Each row comes from the steps of one path. Every step used is in the known rows, and no mark comes twice. Write the path behind each row, first mark first.
(in the rows, 128 means zero)
Known rows
rako-kuzus: [ 97 136 114 137 127 161 113 127 140 100 129 126 133 132 124 143 141 135
 157 139 168 106 129 153 146 161 136 165 123 130]
renasol-fovun-rako-kuzus-dazos-suzu: [106 133 128 151 105  58 122 143 101 131 112 131 156 125 122 108 164 155
 177 104  91 118 140 112 127 140 114 160 123 136]
dazos-suzu-kuzus: [127 126 139 147 141  72 117  99 137  97 122 134 124 180 132 136 113 118
 188  95  46 108 139 157 122 102 137 107 124 103]
dazos-renasol-zemer: [119 139 114 126 120 174 138 130 124 106 134 125 110 152 148 133  80 118
  60 144 120 147 133 163 149  83 114 127 155 111]
fovun-rako-kuzus-suzu-dazos-renasol: [123 136 127 130  92 144 132 170 154 124 114 129  91  75 133 124 123  96
  99 125 103 142 131  98 103 111 129  84 107  87]
renasol-fovun-rako-kuzus-suzu-dazos-sezel: [143 102 121 135 116 135 149 154 114 121 108 125  75 113 121 117 135 129
 136 112 172 127 148 106  96 135 138 114  96 173]
sezel-dazos-renasol-fovun-rako-kuzus-suzu: [101 122 103 134 116 146 122 142 120 162 130 121 149  62 130 122 142  86
 120 120 140 108 117 115 157 165 102 111 112 134]
renasol-fovun-rako-kuzus: [127 143 111 135 108 161 141 119 111 111 124 122 133  96 114 132 170 167
 135 125 215 121 122  94 131 176 138 156 124 152]
fovun-rako: [151 136 133 127 116 111 147 116 138 114 121 121 116 149 134 141 120 127
 140 137 190 131 123 104 139 120 158 140 142  82]
sezel-dazos-renasol-fovun-rako: [152 128 121 118 134 168 150 129 102 166 135 116 129  75 132 130 146 112
  93 141 179 138 105  91 156 134 127  91 140 130]
suzu-kuzus-fovun-rako: [154 154 160 115 125 101 144 106 152 120 121 126 136 133 123 124 125 166
 167 116 108 160 126  81 104 111 171 120 137  69]
fovun-rako-kuzus-sezel-dazos: [163 128 112 124 144 138 120 117 116 148 131 124 135 124 136 154 141 132
 183 148 214  75  98  89 121 169 146 123 127 136]
sezel-dazos: [123 111 115 124 168 129 112 129 138 164 138 122 153 144 137 150 117  88
 164 144 163 107 110 159 174 149 139 130 133 114]
fovun-renasol: [138 118 121 129 150 105 126 103 149 124 124 133  99 160 134 139 128  99
  92 137 146 117 132 180 153 121 128 127 144 124]
suzu-kuzus: [138 127 139 133 150 127 124 100 164  93 125 131 129 170 125 144 126 122
 159 116 102 120 129 155 126 109 151 106 131 106]
kuzus-suzu-dazos: [118 107 124 130 125  74 115 159 170 128 124 134 115 152 124 130 102  84
 138 110  88 119 147 153 131 111 146 129 116  98]
kuzus-dazos-renasol-fovun: [113 122 131 124 134 142 130 146 136 146 132 127 157 116 124 106 151 137
  86 140  65 141 131 156 164 100  92 115 147 156]
renasol-fovun-rako-kuzus-sezel-dazos: [160 123 103 125 145 152 127 116  93 157 140 123 147 106 123 144 162 137
 165 142 222  81 101  87 125 183 141 122 127 182]
dazos-kuzus-fovun: [ 94 131 156 118 129  99 122 109 142 128 131 131 197 150 129 109 126 171
 184 140  75 157 141 156 129 113 161 166 144 107]
rako-kuzus-renasol-zemer: [115 140 115 124 115 190 108 121  91  94 131 123 117 145 136 132 110 130
  74 117 173 124 135 150 121 146 113 173 143 131]
kuzus-suzu-dazos-renasol-fovun: [116 112 117 124 128 140 133 150 140 143 134 130 117  95 119 111 129  99
  72 115  75 133 139 143 144 108 111  89 124 149]
fovun-renasol-kuzus-suzu-dazos-sezel: [136 102 132 135 136  98 130 148 136 117 116 139  67 159 134 127  97  85
  93 121 109 149 148 170  97 104 109 109 100 144]
fovun-renasol-kuzus-sezel-dazos-suzu: [139 123 117 144 158  51 108 108  92 155 141 139 128 161 141 145 110  91
 147 126  96  92 113 148 126 136  97 125 125 137]
rako-kuzus-suzu: [ 81 118 111 144 119 104 103 127 156 113 126 127 146 148 127 131 112  92
 167 117 109  83 142 177 161 153 118 165 114 116]
renasol-fovun-rako-kuzus-dazos-sezel: [134 114 134 135 125 140 146 146 106 126 104 124 120 136 125 112 162 173
 157 135 171 135 139 115 117 132 119 142 121 177]

Write each row's path
[ 83 127 117 133 131 126 102 147 142 161 146 130 166 117 139 131  86  53
 107 130  60 134 118 173 165 125  76 124 115  93] | sezel-dazos-renasol-kuzus-suzu
[100 125 119 141 123  70 108 116 147 124 134 138 137 159 128 129  96  67
  96 115  77 126 138 197 151 125  92 159 121 110] | fovun-renasol-kuzus-suzu
[142 105 129 135 114 120 141 159 135 111 102 126  68 133 134 130 114 115
 151 118 162 121 145 108  92 119 146 113  95 127] | fovun-rako-kuzus-suzu-dazos-sezel
[169 138 116 129 115 145 141 105 105 108 128 125 123 129 116 134 159 184
 148 137 202  86 119  76 109 157 143 145 133 177] | renasol-fovun-rako-kuzus-sezel
[125 116 136 129 127 112 126 138 144 105 119 139 154 145 131 127 143 134
 165 136 121 161 134 155  96 106 176 127 123 114] | suzu-dazos-kuzus
[138 149 154 112 115 101 145 117 142 137 125 122 137 131 127 122 113 160
 153 134 148 150 129  89 131 115 160 154 145  80] | kuzus-fovun-rako
[130 118 139 129 145 120 117  97  90 116 131 127 132 132 120 115 147 126
 116  77  64 107 137 135 125 139 110 111 135 157] | dazos-suzu-kuzus-renasol-fovun
[134 120 145 135 121 123 139 153 129 116 100 124 113 160 138 120 142 157
 169 141 165 133 138 119 114 116 127 139 120 137] | fovun-rako-kuzus-dazos-sezel
[135 129 137 121 131 161 134 159 158 122 128 131  94 108 134 135 119 106
  79 142 102 157 128 131 124  87 133  82 129 104] | suzu-dazos-renasol
[ 84 161 148 121 128 119 118 124 145 132 149 130 168 134 118 123 101 164
 136 137  82 172 126 142 134 127 122 190 132 107] | renasol-kuzus-fovun
[112  96 125 136 132 132 126 159 141 110 112 129  79 146 134 129 112 110
 152 120 135 113 152 151 108 123 134 120  95 152] | rako-kuzus-suzu-dazos-sezel
[147 148 132 128 126 155 127 116 131 105 147 133 127 155 131 140 103 142
  90 161  98 130 115 128 119  99  97 125 139 132] | dazos-renasol-kuzus-sezel
[157 131 123 125 116 128 154 109 116 126 127 119 129 126 119 128 145 142
 122 127 199 136 123  98 146 136 149 144 142 132] | renasol-fovun-rako
[157 109 117 120 168 117 111 115 129 156 143 126 145 172 137 153 115 108
 170 152 165  70 107 139 153 137 138 120 139 144] | kuzus-sezel-dazos
[129  88 134 132 139 104 133 155 149 121 112 129  79 177 137 126  90  95
 142 121 110 121 154 157 118  91 137 113 109 134] | kuzus-suzu-dazos-sezel
[141 143 158 115 105  86 148 135 135 132 115 133 157 112 126 113 139 175
 174 133 125 189 133  78  79 105 189 135 132  80] | suzu-dazos-kuzus-fovun-rako
[125 115 129 116 138 163 119 110  96 125 139 120 134 127 119 122 148 131
  80 112 147 116 132 141 156 149 110 144 148 164] | kuzus-renasol-fovun
[109 144 132 122 139 120 117 108 146 136 126 135 114 114 122 121 143 145
 117 136 120 131 136 154 132 150 124 150 133 136] | rako-kuzus-fovun-renasol
[ 83 131 120 140 117  85 106 127 153 117 140 132 157 165 125 131  86  88
 134 117  81 130 137 178 158 130 102 179 119  99] | renasol-kuzus-suzu
[170 143 118 125 110 180 146 111 104 113 129 123 111 102 122 130 157 174
 106 147 181  96 116  70 110 143 124 112 135 176] | dazos-renasol-fovun-rako-kuzus-sezel
[ 99 144 117 133 110 168 123 155 135 110 123 132 134 131 141 119 113 142
  83 143  89 152 136 166 129  94  97 140 142 121] | rako-kuzus-dazos-renasol-zemer
[121 131 140 116 148  91 125 102 151 147 130 133 119 142 128 121 121 132
 107 139 102 135 139 163 146 124 129 141 148 118] | kuzus-fovun-renasol
[142 122 105 140 138  93 123 113  70 159 133 125 139 120 130 135 148 132
 187 117 153  71 114  87 129 168 123 128 123 169] | renasol-fovun-rako-kuzus-sezel-dazos-suzu
[180 141 120 124 108 177 149 138 109 114 124 129  90  82 117 131 163 176
  99 139 174 117 116  51  77 131 140  89 123 173] | suzu-dazos-renasol-fovun-rako-kuzus-sezel
[148 123 141 119 109 140 144 105  81 118 123 123 161 115 126 113 165 147
 108 118 176 148 127  94 118 145 145 135 146 132] | dazos-kuzus-renasol-fovun-rako
[133 122 124 121 134 177 142 149 131 133 135 128 110  84 118 120 148 129
  65 132 114 152 128 130 132 112 122  93 130 158] | suzu-dazos-renasol-fovun
[ 82 158 143 113 143 159 115 143 136 171 154 129 173  83 132 127 101 136
 114 149  73 186 111 137 139 128  96 136 131 100] | sezel-dazos-renasol-kuzus-fovun
[103 141 156 129 145  66 117 102 143 123 129 133 144 156 126 118 106 152
 196  96   4 133 144 137 117 101 141 129 132  98] | dazos-suzu-kuzus-fovun
[137 173 158 112  95 137 148 157 139 137 132 131 121  68 123 122 113 161
  88 136 101 217 119  62  79 105 136 124 126  72] | suzu-dazos-renasol-kuzus-fovun-rako
[103 146 125 127 143 180 115 144 129 150 151 128 149  99 139 144 108  94
  94 153 116 166 102 151 147 132  89 113 125 103] | sezel-dazos-renasol-kuzus
[120 124 110 135 102 110 128 159 134 127 117 131 114  88 110 121 149 118
 131  99 151 128 137  99 105 154 147 132 101 139] | renasol-fovun-rako-kuzus-suzu-dazos
[159 130 133 115 114 150 140 111  92 125 127 116 123 110 122 123 149 138
  81 112 189 125 125  86 135 144 131 137 147 131] | kuzus-renasol-fovun-rako
[165 115 121 118 169 181 133 106 117 152 145 127 139 108 125 131 150 123
 113 136 104 105 106 126 133 124 112  54 136 182] | suzu-kuzus-sezel-dazos-renasol-fovun
